What can hang from each mark
R: E U
G: D U
K: W
M: L T
D: G
L: M
W: K M
F: M
U: K M R

Each row was made from one small tree. The marks that hang from a mark follow it in brackets, in alphabetical order. Every link used is in the known rows. Write each row's tree.
Known rows
F[M]: [-0.31 -0.51 -0.18  0.37  0.38 -0.02 -0.63  0.07 -0.28 -0.18 -0.05  0.10
  0.34  0.09 -0.09  0.14 -0.05  0.42 -0.11 -0.16  0.03 -0.07]
R[U[K M[L]]]: [ 0.06 -0.08 -0.05  0.26  0.03  0.42  0.49 -0.11  0.35  0.33  0.02 -0.14
  0.19  0.10  0.12  0.21  0.32 -0.78 -0.07  0.09 -0.28 -0.25]
W[K]: [-0.26 -0.10 -0.15  0.22  0.18  0.21 -0.48 -0.27 -0.19  0.09  0.02 -0.15
 -0.18  0.00  0.16  0.10  0.33  0.29  0.07  0.18  0.14 -0.04]
K[W[M[L]]]: [-0.27  0.17 -0.16  0.23  0.26 -0.30 -0.42  0.05  0.24  0.03  0.10  0.03
  0.59  0.05 -0.19  0.08  0.03  0.26 -0.10 -0.37  0.06  0.45]
K[W[M[L T]]]: [-0.40  0.09  0.03  0.14  0.36 -0.45 -0.36  0.13  0.29  0.07  0.02  0.18
  0.35 -0.01 -0.14  0.02 -0.13  0.23 -0.27 -0.57 -0.01  0.16]
G[U[K M]]: [ 0.25 -0.01 -0.09  0.06 -0.12  0.20  0.63  0.42 -0.08  0.06 -0.09 -0.09
 -0.32  0.05  0.00  0.00  0.10 -0.22 -0.01  0.37  0.02 -0.02]
G[U]: [ 0.13 -0.30  0.01 -0.10  0.08  0.12 -0.13  0.18 -0.35 -0.34 -0.03  0.14
  0.07 -0.14  0.08 -0.08  0.14  0.38  0.46  0.35 -0.13  0.18]
G[D U[K M R]]: [ 0.52  0.14 -0.07 -0.36 -0.35  0.28  0.51 -0.23  0.12  0.32 -0.12 -0.37
 -0.26 -0.02 -0.17  0.07 -0.06 -0.34 -0.06  0.46  0.11 -0.01]
U[M[L] R]: [-0.24  0.24 -0.22 -0.53 -0.40  0.53  0.00 -0.27  0.35  0.26  0.16  0.10
  0.56  0.11  0.04  0.07  0.11 -0.38  0.05 -0.37  0.06  0.47]
L[M]: [-0.28 -0.48 -0.17 -0.28  0.56  0.07 -0.69 -0.22 -0.40 -0.17 -0.07  0.17
  0.24 -0.26  0.14  0.36 -0.07 -0.12  0.08 -0.28 -0.06  0.12]
U[K]: [-0.16 -0.03 -0.18  0.57  0.13 -0.03  0.05 -0.06 -0.09  0.04  0.02  0.05
 -0.02  0.15  0.09  0.15  0.08 -0.23  0.16 -0.29  0.12 -0.11]
K[W]: [-0.12 -0.15 -0.02  0.36 -0.14 -0.29 -0.35  0.19 -0.15 -0.12  0.11  0.19
  0.37  0.02 -0.18  0.16  0.15  0.35  0.20 -0.21  0.07  0.20]
U[M]: [-0.20 -0.06 -0.22 -0.09 -0.10  0.14  0.24  0.08 -0.26 -0.08 -0.02  0.12
  0.28 -0.11  0.02  0.16  0.15 -0.20  0.02 -0.20  0.18  0.03]
W[M[T]]: [-0.46  0.06 -0.07 -0.01  0.63 -0.41 -0.30  0.03 -0.16 -0.06 -0.10  0.24
  0.06 -0.17  0.13  0.02 -0.11  0.12 -0.20 -0.47  0.11 -0.26]
U[K[W[M]] R]: [ 0.06  0.59 -0.14  0.38 -0.30 -0.29 -0.19  0.17  0.32  0.63  0.18 -0.10
  0.01  0.39 -0.25  0.22  0.07 -0.14 -0.23 -0.22  0.36  0.10]
D[G[U[R[E]]]]: [-0.03  0.17  0.22 -0.16 -0.27 -0.35 -0.42  0.08 -0.38 -0.36  0.15  0.16
 -0.12  0.02  0.12 -0.25 -0.29  0.51  0.27  0.23  0.07  0.08]
R[E U[K[W] M]]: [ 0.76 -0.05  0.27  0.54 -0.49  0.00  0.45  0.31  0.05 -0.10 -0.04 -0.18
 -0.27  0.11 -0.15  0.03  0.59 -0.25 -0.07 -0.08 -0.25 -0.73]
W[K M[L T]]: [-0.63  0.19 -0.08 -0.05  0.80  0.01 -0.46 -0.37  0.35  0.29 -0.03 -0.12
 -0.24 -0.11  0.24 -0.10  0.02  0.14 -0.51 -0.25  0.01 -0.09]
D[G[U]]: [-0.34 -0.02  0.08  0.03  0.15 -0.42 -0.26  0.13 -0.45 -0.32  0.10  0.17
 -0.03 -0.06  0.16 -0.11 -0.40  0.43  0.20  0.38  0.06  0.17]
F[M[L T]]: [-0.65 -0.60  0.05  0.16  0.64  0.05 -0.60 -0.09  0.18 -0.10 -0.06  0.30
  0.27  0.01  0.01 -0.05 -0.32  0.25 -0.30 -0.60 -0.24 -0.11]
G[D]: [-0.07 -0.33 -0.15 -0.02  0.27 -0.01 -0.30 -0.71 -0.27 -0.30 -0.10 -0.09
  0.44 -0.26 -0.03  0.17 -0.05  0.07  0.34 -0.19  0.10  0.01]
M[L T]: [-0.67 -0.35  0.15 -0.14  0.49  0.06 -0.31 -0.35  0.26 -0.17  0.01  0.46
  0.28 -0.14  0.24 -0.15 -0.17 -0.03  0.11 -0.80 -0.29  0.01]
G[D U[K[W]]]: [ 0.48 -0.20  0.06  0.26  0.02 -0.16  0.20 -0.11  0.04 -0.02 -0.12 -0.30
 -0.19 -0.06 -0.26  0.06 -0.08  0.12  0.12  0.39 -0.02  0.02]
G[U[K[W] M[L]]]: [ 0.24  0.04 -0.02  0.12 -0.20  0.15  0.60  0.41  0.36  0.15  0.01 -0.08
 -0.12  0.14 -0.16 -0.05  0.04 -0.17 -0.11  0.24 -0.12  0.31]
G[U[M R]]: [ 0.26  0.08 -0.03 -0.55 -0.47  0.33  0.15  0.27 -0.15  0.09  0.01  0.05
 -0.01  0.00 -0.04 -0.02  0.17  0.03  0.20  0.44  0.02  0.24]

Which tree is each row?
[ 0.46  0.01 -0.03  0.20  0.21 -0.28  0.19 -0.08  0.07  0.07 -0.17 -0.41
 -0.16 -0.05 -0.28  0.07 -0.11  0.11 -0.08  0.40  0.07  0.02]
G[D U[K[W[M]]]]
[-0.20  0.30  0.09  0.08 -0.15 -0.36 -0.14  0.13 -0.18  0.09  0.19  0.05
 -0.25  0.20  0.11 -0.06 -0.43  0.14  0.06  0.37  0.17  0.11]
D[G[U[K R]]]
[ 0.40 -0.24 -0.02  0.10  0.19  0.06  0.22 -0.33 -0.08 -0.10 -0.17 -0.28
 -0.17 -0.12 -0.06  0.03 -0.08 -0.01  0.23  0.37 -0.04 -0.05]
G[D U[K]]
[ 0.35 -0.26 -0.07 -0.43  0.00  0.20  0.37 -0.23 -0.23 -0.21 -0.22 -0.22
  0.04 -0.33 -0.10  0.02 -0.04  0.03  0.12  0.45 -0.03  0.06]
G[D U[M]]
[-0.17  0.40  0.05 -0.06 -0.30 -0.27  0.24  0.29 -0.13  0.22  0.15  0.00
 -0.30  0.19  0.05 -0.05 -0.40 -0.08 -0.18  0.43  0.25  0.10]
D[G[U[K M R]]]
[ 0.18  0.22 -0.01 -0.47 -0.59  0.53 -0.08 -0.27  0.26 -0.13  0.12  0.07
  0.35  0.08  0.03 -0.16  0.28 -0.18  0.14 -0.65 -0.03  0.21]
U[M[L] R[E]]
[ 0.23  0.23 -0.09 -0.28 -0.38  0.48  0.45  0.12  0.39  0.33  0.07 -0.08
 -0.12  0.21  0.01 -0.07  0.07 -0.36 -0.01  0.24 -0.06  0.32]
G[U[K M[L] R]]
[-0.15  0.29 -0.19  0.63  0.22 -0.29  0.01  0.07  0.39  0.26  0.10 -0.10
  0.16  0.24 -0.15  0.14  0.01 -0.16 -0.22 -0.39  0.13  0.16]
U[K[W[M[L]]]]
[ 0.62 -0.24  0.25  0.59 -0.11  0.12 -0.01 -0.08 -0.13 -0.35 -0.04 -0.09
 -0.22  0.07  0.11 -0.04  0.59 -0.13  0.35 -0.15 -0.37 -0.77]
R[E U[K]]
[ 0.13  0.09  0.25 -0.47 -0.60  0.10  0.05  0.07 -0.09 -0.11 -0.03  0.31
 -0.26 -0.06  0.01 -0.18  0.14 -0.08 -0.08 -0.66  0.05 -0.45]
U[M[T] R[E]]
[-0.46  0.17 -0.05  0.06  0.67 -0.21 -0.44 -0.11 -0.05  0.30 -0.11 -0.12
 -0.51 -0.14  0.17  0.00  0.07  0.27 -0.51 -0.03  0.19 -0.39]
W[K M[T]]
[ 0.37  0.35 -0.02  0.10 -0.28 -0.13 -0.03  0.42  0.18  0.39  0.07 -0.12
 -0.23  0.25 -0.21  0.02  0.07  0.14 -0.02  0.38  0.12  0.19]
G[U[K[W[M]] R]]
[ 0.77 -0.04  0.11 -0.66 -0.51  0.30  0.14 -0.28 -0.14 -0.25 -0.15 -0.24
 -0.11 -0.21 -0.16 -0.15  0.11  0.13  0.20  0.27 -0.02 -0.04]
G[D U[M R[E]]]
[ 0.24 -0.24 -0.07 -0.52  0.11  0.38  0.32 -0.42  0.10 -0.21 -0.16 -0.23
  0.26 -0.28 -0.05 -0.07 -0.08 -0.07  0.14  0.28 -0.17  0.28]
G[D U[M[L]]]
[-0.53  0.00  0.17 -0.25  0.15 -0.32  0.13  0.17 -0.11 -0.17  0.04  0.24
 -0.12 -0.12  0.18 -0.22 -0.54  0.12 -0.17  0.15 -0.04  0.11]
D[G[U[M[L T]]]]
[-0.38  0.09  0.02 -0.19  0.07 -0.19  0.10  0.10 -0.15 -0.21  0.11  0.12
  0.11 -0.05  0.14 -0.15 -0.41  0.14 -0.05  0.28  0.03  0.33]
D[G[U[M[L]]]]
[ 0.13  0.09 -0.06 -0.64 -0.37  0.53  0.12  0.07  0.19  0.09  0.06  0.04
  0.20  0.01  0.03 -0.13  0.10 -0.05  0.19  0.24 -0.08  0.47]
G[U[M[L] R]]
[-0.01  0.11  0.23 -0.56 -0.47  0.32 -0.01 -0.19  0.33 -0.08  0.04  0.31
  0.01 -0.01  0.07 -0.28  0.08 -0.20 -0.09 -0.87 -0.13 -0.15]
U[M[L T] R[E]]
[ 0.67 -0.11  0.19  0.41 -0.30  0.21  0.46  0.10 -0.07 -0.21 -0.10 -0.14
 -0.25  0.04  0.06 -0.01  0.60 -0.40  0.07 -0.10 -0.27 -0.80]
R[E U[K M]]
[ 0.21  0.05  0.02  0.64  0.13 -0.22  0.03  0.17  0.12  0.34  0.03 -0.17
  0.05  0.14 -0.10  0.31  0.35 -0.25 -0.07  0.21 -0.11 -0.38]
R[U[K[W[M]]]]
[-0.33  0.11  0.17  0.08  0.05 -0.47  0.39  0.37 -0.20  0.03  0.01  0.16
 -0.53  0.01  0.11 -0.11 -0.54 -0.06 -0.31  0.28  0.14 -0.20]
D[G[U[K M[T]]]]
[-0.28  0.11  0.07  0.30  0.11 -0.46  0.02  0.18 -0.28 -0.12  0.12  0.04
 -0.24  0.09  0.15 -0.06 -0.42  0.17  0.05  0.37  0.11  0.05]
D[G[U[K]]]
